Each row was made from one walk, in order. Every step used is in the known rows, and no mark comes twice. Write each row's walk.
Known rows
togu, tovan, giki, bedogi: [-1.85 -2.70  0.57  2.18 -3.38 -2.79 -1.61  5.86 -3.24 -1.33 -1.58  2.01
  0.31  3.69  0.18 -1.53  2.19 -1.27 -0.07 -3.16  4.47 -0.67  3.97]
ginuf, tovan, giki, bedogi, zela: [-1.43 -3.62  0.15  2.78 -5.31 -2.12 -0.54  5.89 -1.99 -0.43 -4.53  1.89
  0.58  3.74  0.39 -2.13  1.73 -4.16  0.11 -2.88  4.16  0.22  3.54]
tovan, bunud: [-0.13 -2.73 -0.17  3.17 -1.37 -0.98  2.14  5.46 -1.88 -2.86 -1.81  0.87
 -0.22  2.64  0.81 -0.16  1.95 -2.67  0.18 -1.49  4.88  1.13 -0.48]
ginuf, bedogi, togu: [ 0.33 -3.01 -2.54  5.24 -2.44 -3.34  1.59  5.19  4.53 -0.78 -2.18  1.40
  1.19  2.71  1.32 -0.20  3.46 -2.96  0.24  0.89  4.41  1.48  1.14]
tovan, zela, rati, ginuf: [ 1.08 -6.59 -0.90  4.53 -0.93 -0.05  3.10  4.89 -0.63 -2.83 -1.83  1.42
 -0.27  4.10  1.84 -1.07  2.80 -0.41 -1.26 -1.67  3.86  0.73 -0.15]
togu, tovan, zela, bedogi: [-1.29 -1.24  0.34  4.45 -3.67 -0.22  1.68  6.44 -2.08 -3.23 -1.65  1.42
 -0.54  3.16  0.50 -0.57  3.42 -0.06 -0.98 -1.84  4.46 -0.58  4.46]
togu, tovan, zela: [-0.80 -2.24  0.48  3.38 -3.99 -0.25  1.58  5.13 -2.46 -2.40 -1.92  1.48
 -0.27  2.95  0.80 -0.94  1.84 -0.37 -0.24 -3.99  4.34  0.20  3.09]
bedogi, togu, tovan, zela, goferu: [-1.78 -1.77 -2.10  3.88 -4.71 -2.09  2.86  5.53 -1.62 -2.31 -1.13  2.44
 -1.22  3.92  1.11 -0.65  4.72 -0.54 -1.15 -3.87  5.30  2.32  4.68]
giki, bedogi, togu, tovan: [-1.32 -3.93 -2.03  2.94 -4.09 -3.32  0.86  4.11  0.14 -1.66 -1.15  1.99
  2.08  3.41  0.06 -1.50  2.99 -1.11 -0.05 -2.44  5.37  1.41  4.06]
ginuf, tovan: [-1.59 -2.95 -0.16  2.84 -1.54 -1.01  1.08  4.75  1.56 -2.18 -5.64  1.45
  0.30  2.55  1.80 -0.18  1.30 -4.14  0.49 -2.43  4.16  0.95  0.06]
bedogi, zela, rati, giki: [ 0.31 -6.16 -0.31  4.44 -4.38 -0.19  2.74  6.45  0.60 -2.04 -1.58  0.82
  1.82  2.10  2.23 -2.51  3.71 -0.58 -0.51 -2.31  3.29  1.32  0.68]
tovan, giki: [-0.59 -1.88  0.06  2.58 -1.38 -2.62 -0.88  6.18 -1.23 -1.55 -2.28  1.61
  0.05  3.36  1.10  0.10  1.95 -2.55  0.38 -1.12  4.40  0.81 -0.31]
tovan, zela, rati: [ 1.31 -5.26 -0.14  4.01 -2.00 -0.13  2.74  5.82 -0.53 -3.00 -1.89  1.12
 -0.62  3.21  2.39  0.11  3.37 -1.55 -1.14 -1.86  4.31  0.91  2.25]
bedogi, togu: [-0.07 -3.19 -2.60  3.35 -2.16 -3.05  1.64  4.42  2.05 -1.85 -1.86  1.59
  1.90  3.11  0.91  0.04  2.62 -2.41  0.34 -0.44  5.27  2.82 -0.15]
giki, bedogi: [ 0.82 -4.57 -0.25  2.48 -1.42 -0.85  1.34  4.29  1.10 -2.04 -1.94  1.35
  0.92  2.71  0.55 -0.32  2.77 -3.50  0.93 -1.79  4.11  0.06  2.15]
zela, goferu: [-0.55 -2.30 -0.45  3.57 -1.15 -0.25  2.29  5.13  1.34 -2.82 -1.96  1.56
 -1.33  2.67  2.16  1.07  4.80 -3.39  0.32 -2.76  4.12  1.27  0.54]
ginuf, bedogi, zela, rati, togu: [ 0.92 -4.79 -1.77  7.49 -5.09 -0.58  2.63  5.80  2.27 -1.24 -1.88  0.58
  0.30  3.61  2.46  0.06  3.39  0.27 -1.39 -0.78  4.30 -0.12  2.47]
togu, tovan, zela, rati, bunud: [-0.69 -4.64  2.82  5.29 -3.47 -0.07  2.24  6.02 -2.03 -3.16 -1.59  1.61
 -0.41  3.95  1.62 -3.38  2.99  0.46 -2.00 -3.96  2.85  0.16  3.74]
bedogi, zela, goferu: [-0.37 -2.57 -0.46  4.79 -4.56  0.75  2.84  4.90  0.44 -2.25 -1.31  1.24
 -0.63  2.69  1.80  0.09  5.08 -3.06  0.14 -3.64  4.03  1.64  1.03]
zela, bedogi: [-0.30 -1.99 -0.35  4.21 -0.97 -0.68  1.46  5.78  1.72 -3.21 -1.99  1.02
  0.38  2.55  1.09  0.77  3.83 -2.46  0.08  0.54  4.31  0.13  0.87]
bedogi, togu, tovan: [-1.97 -2.28 -2.11  3.62 -3.96 -3.10  0.85  4.38  0.20 -1.95 -1.57  1.71
  1.83  3.16  0.75 -0.78  2.47 -0.34 -0.28 -2.36  5.51  2.27  1.36]
zela, bedogi, togu, tovan, giki: [-3.23 -0.33 -1.95  3.97 -3.74 -5.12 -1.25  7.16 -1.85 -2.07 -1.11  2.16
  0.90  4.25  0.22 -0.76  3.67  0.36 -1.39  0.45  5.66  1.27  3.01]
ginuf, bedogi, togu, tovan: [-1.56 -2.21 -2.08  5.44 -4.29 -3.46  0.94  5.20  2.71 -0.95 -1.82  1.50
  1.16  2.69  1.23 -1.08  3.32 -0.97 -0.43 -0.98  4.60  0.94  2.65]
ginuf, bedogi: [ 0.53 -2.80 -0.17  5.06 -1.54 -0.89  1.23  5.35  3.75 -1.38 -2.63  0.93
 -0.02  2.06  1.79  0.06  3.15 -3.49  0.68 -0.29  3.37 -0.44  0.74]

Which walk is each row?
[-1.55 -2.87  0.63  3.39 -6.77 -1.90 -1.04  5.71 -4.05 -0.86 -0.90  1.65
  0.90  3.80 -0.11 -2.36  2.50 -0.82 -0.14 -4.02  4.40 -0.38  4.41] | togu, tovan, giki, bedogi, zela
[ 0.76 -7.50 -0.39  2.54 -1.14 -1.30  2.16  6.40  1.27 -2.34 -1.87  1.32
  1.42  2.27  1.73 -2.43  3.98 -1.72 -0.19 -1.44  3.32  0.09  2.95] | zela, rati, giki, bedogi
[ 0.23 -5.52 -2.59  1.79 -2.16 -3.63  2.20  5.69  1.94 -1.09 -1.69  2.01
  3.05  2.71 -0.19 -2.95  2.98 -2.07  0.87 -0.45  4.14  1.72  2.80] | rati, giki, bedogi, togu
[-0.76 -4.66 -2.00  4.39 -4.67 -2.63  2.25  5.58 -1.52 -2.55 -1.08  1.72
  0.43  3.91  1.86 -1.04  3.61  0.91 -2.23 -2.58  5.55  2.23  4.07] | bedogi, togu, tovan, zela, rati
[-0.27 -5.27 -0.13  3.70 -2.26 -0.48  2.48  5.97 -0.29 -2.82 -5.18  1.44
 -1.11  3.24  2.78 -0.43  2.46 -2.82 -1.42 -2.56  4.34  0.87  2.79] | ginuf, tovan, zela, rati
[-0.14 -3.65 -2.24  2.04 -2.39 -5.12 -0.50  5.71 -0.66 -0.72 -1.48  2.32
  1.49  4.33 -0.12 -1.01  2.80 -2.88  0.12 -0.05  5.36  1.79  2.91] | tovan, giki, bedogi, togu
[ 0.32 -4.11 -0.39  4.10 -4.67  0.53  2.89  4.70  0.34 -1.97 -1.00  1.43
 -0.42  2.95  1.04 -0.63  5.55 -3.74  0.28 -3.82  3.87  0.71  3.83] | giki, bedogi, zela, goferu
[-0.48 -4.45  0.33  4.36 -3.82 -0.20  1.91  5.79 -2.26 -3.13 -1.62  1.31
 -0.68  3.19  2.25 -0.69  3.20  0.47 -1.80 -3.83  4.53  0.35  3.66] | togu, tovan, zela, rati
[ 1.35 -6.96 -0.35  4.66 -4.72  0.08  2.25  4.77  0.41 -2.22 -1.02  0.76
  1.18  2.90  1.70 -1.08  4.43 -2.25 -0.73 -2.46  4.24  0.62  3.18] | giki, bedogi, zela, rati
[-0.34 -6.45  0.52  4.71 -4.53 -2.71  2.54  5.67 -1.29 -2.25 -0.68  2.26
  1.02  4.86  0.38 -4.48  3.83  0.25 -2.31 -2.85  3.87  1.21  6.96] | giki, bedogi, togu, tovan, zela, rati, bunud
[-1.37 -3.76 -1.14  7.72 -7.03 -1.09  2.70  6.63 -2.70 -1.90 -0.78  0.54
 -0.60  3.93  1.64 -1.33  2.78  2.42 -2.50 -2.48  5.19 -0.52  4.06] | ginuf, bedogi, zela, rati, togu, tovan, bunud
[ 1.27 -6.63 -3.16  6.54 -2.04 -2.79  3.38  5.53  2.65 -1.32 -1.67  1.78
  0.18  4.35  1.80 -1.72  4.05 -0.58 -1.83  0.86  3.92  1.25  1.58] | tovan, zela, rati, ginuf, bedogi, togu
[-1.35 -7.03 -2.16  2.97 -3.87 -3.78  1.72  6.23  0.28 -1.92 -0.98  1.97
  2.49  2.98  1.19 -3.60  4.12  0.85 -1.22 -2.14  4.53  1.34  4.86] | zela, rati, giki, bedogi, togu, tovan
[-1.33 -6.09  2.57  4.78 -4.72 -2.08  0.07  6.78 -1.60 -1.25 -4.22  2.11
  0.44  4.76  1.25 -4.55  2.83 -3.22 -1.60 -2.81  2.75  0.14  4.20] | ginuf, tovan, giki, bedogi, zela, rati, bunud
[-0.83 -4.81 -1.71  1.90 -4.81 -3.12  2.35  6.26 -1.74 -1.07 -1.26  2.49
  1.99  3.22 -0.75 -4.35  2.56  0.34 -0.08 -2.76  4.21  0.98  6.49] | rati, giki, bedogi, togu, tovan, zela
[ 0.51 -2.03 -0.11  4.15 -1.78 -0.06  2.41  6.41 -0.24 -3.11 -1.97  1.20
 -0.54  3.03  0.61  0.24  3.61 -2.05 -0.39  0.11  4.22 -0.05  2.97] | tovan, zela, bedogi
[ 1.10 -8.31 -1.08  5.11 -3.66  0.21  2.62  3.87  0.32 -2.12 -0.93  1.12
  1.53  3.94  1.24 -2.24  3.82 -1.12 -0.83 -2.35  3.60  0.44  0.81] | giki, bedogi, zela, rati, ginuf
[-1.11 -5.83  0.04  3.75 -5.11 -2.18 -0.24  6.42 -1.89 -1.22 -4.11  1.70
  0.14  3.98  1.91 -1.91  3.10 -3.23 -1.40 -2.63  4.41  0.28  4.05] | ginuf, tovan, giki, bedogi, zela, rati
[ 0.30 -3.65  0.11  3.21 -5.01 -1.71 -0.25  5.76 -2.19 -0.66 -1.17  1.53
  0.97  3.70 -0.04 -1.57  2.65 -2.81  0.38 -2.10  4.15  0.24  2.98] | tovan, giki, bedogi, zela
[ 0.36 -2.39 -0.23  3.54 -2.04  0.36  3.27  5.83 -0.60 -2.70 -1.89  1.80
 -2.32  3.14  1.62  0.56  4.57 -3.05 -0.12 -3.23  4.01  1.08  2.74] | tovan, zela, goferu
[-1.48 -3.44 -0.67  4.29 -1.03 -0.37  2.51  5.65 -0.11 -2.83 -5.14  1.95
 -0.52  4.06  0.44 -1.49  2.16 -2.16 -0.66 -0.48  3.61 -0.20  1.21] | rati, ginuf, tovan, zela, bedogi
[-0.71 -8.29 -0.94  4.81 -3.90 -0.29  2.42  3.95  0.52 -1.95 -4.19  1.52
  1.16  3.99  1.58 -2.82  2.93 -2.37 -1.15 -3.03  3.66  0.34  1.43] | giki, bedogi, zela, rati, ginuf, tovan
[-0.39 -3.96 -1.83  2.88 -4.95 -2.69  1.85  4.76 -1.77 -1.49 -1.06  2.22
  1.11  3.85 -0.42 -2.03  2.73 -0.69 -0.52 -2.91  5.32  1.17  6.27] | giki, bedogi, togu, tovan, zela
[ 1.05 -4.73 -0.15  3.76 -4.84  0.19  1.94  4.14  0.24 -1.54 -1.28  1.03
  1.60  2.80  0.29 -1.30  2.95 -3.10  0.82 -2.62  4.01  0.43  2.58] | giki, bedogi, zela
[-0.97 -4.32 -0.61  3.26 -1.36 -0.35  2.45  4.44 -0.50 -1.91 -5.46  2.03
 -0.22  3.97  0.78 -1.87  0.55 -2.52 -0.01 -2.59  3.57  0.59 -0.10] | rati, ginuf, tovan, zela
[-2.63 -1.30 -1.79  2.98 -4.08 -5.03 -1.36  5.97 -2.30 -1.05 -1.45  2.25
  1.20  4.12  0.56 -1.06  2.13 -0.01 -0.71 -1.78  5.58  2.06  1.62] | bedogi, togu, tovan, giki
[-1.65 -6.42 -0.28  4.80 -5.57 -1.90 -0.30  5.34 -3.98 -1.52 -0.43  1.77
  0.91  4.92  0.80 -3.34  3.32  1.19 -1.77 -3.68  3.99 -0.44  2.56] | togu, tovan, giki, bedogi, zela, rati, ginuf
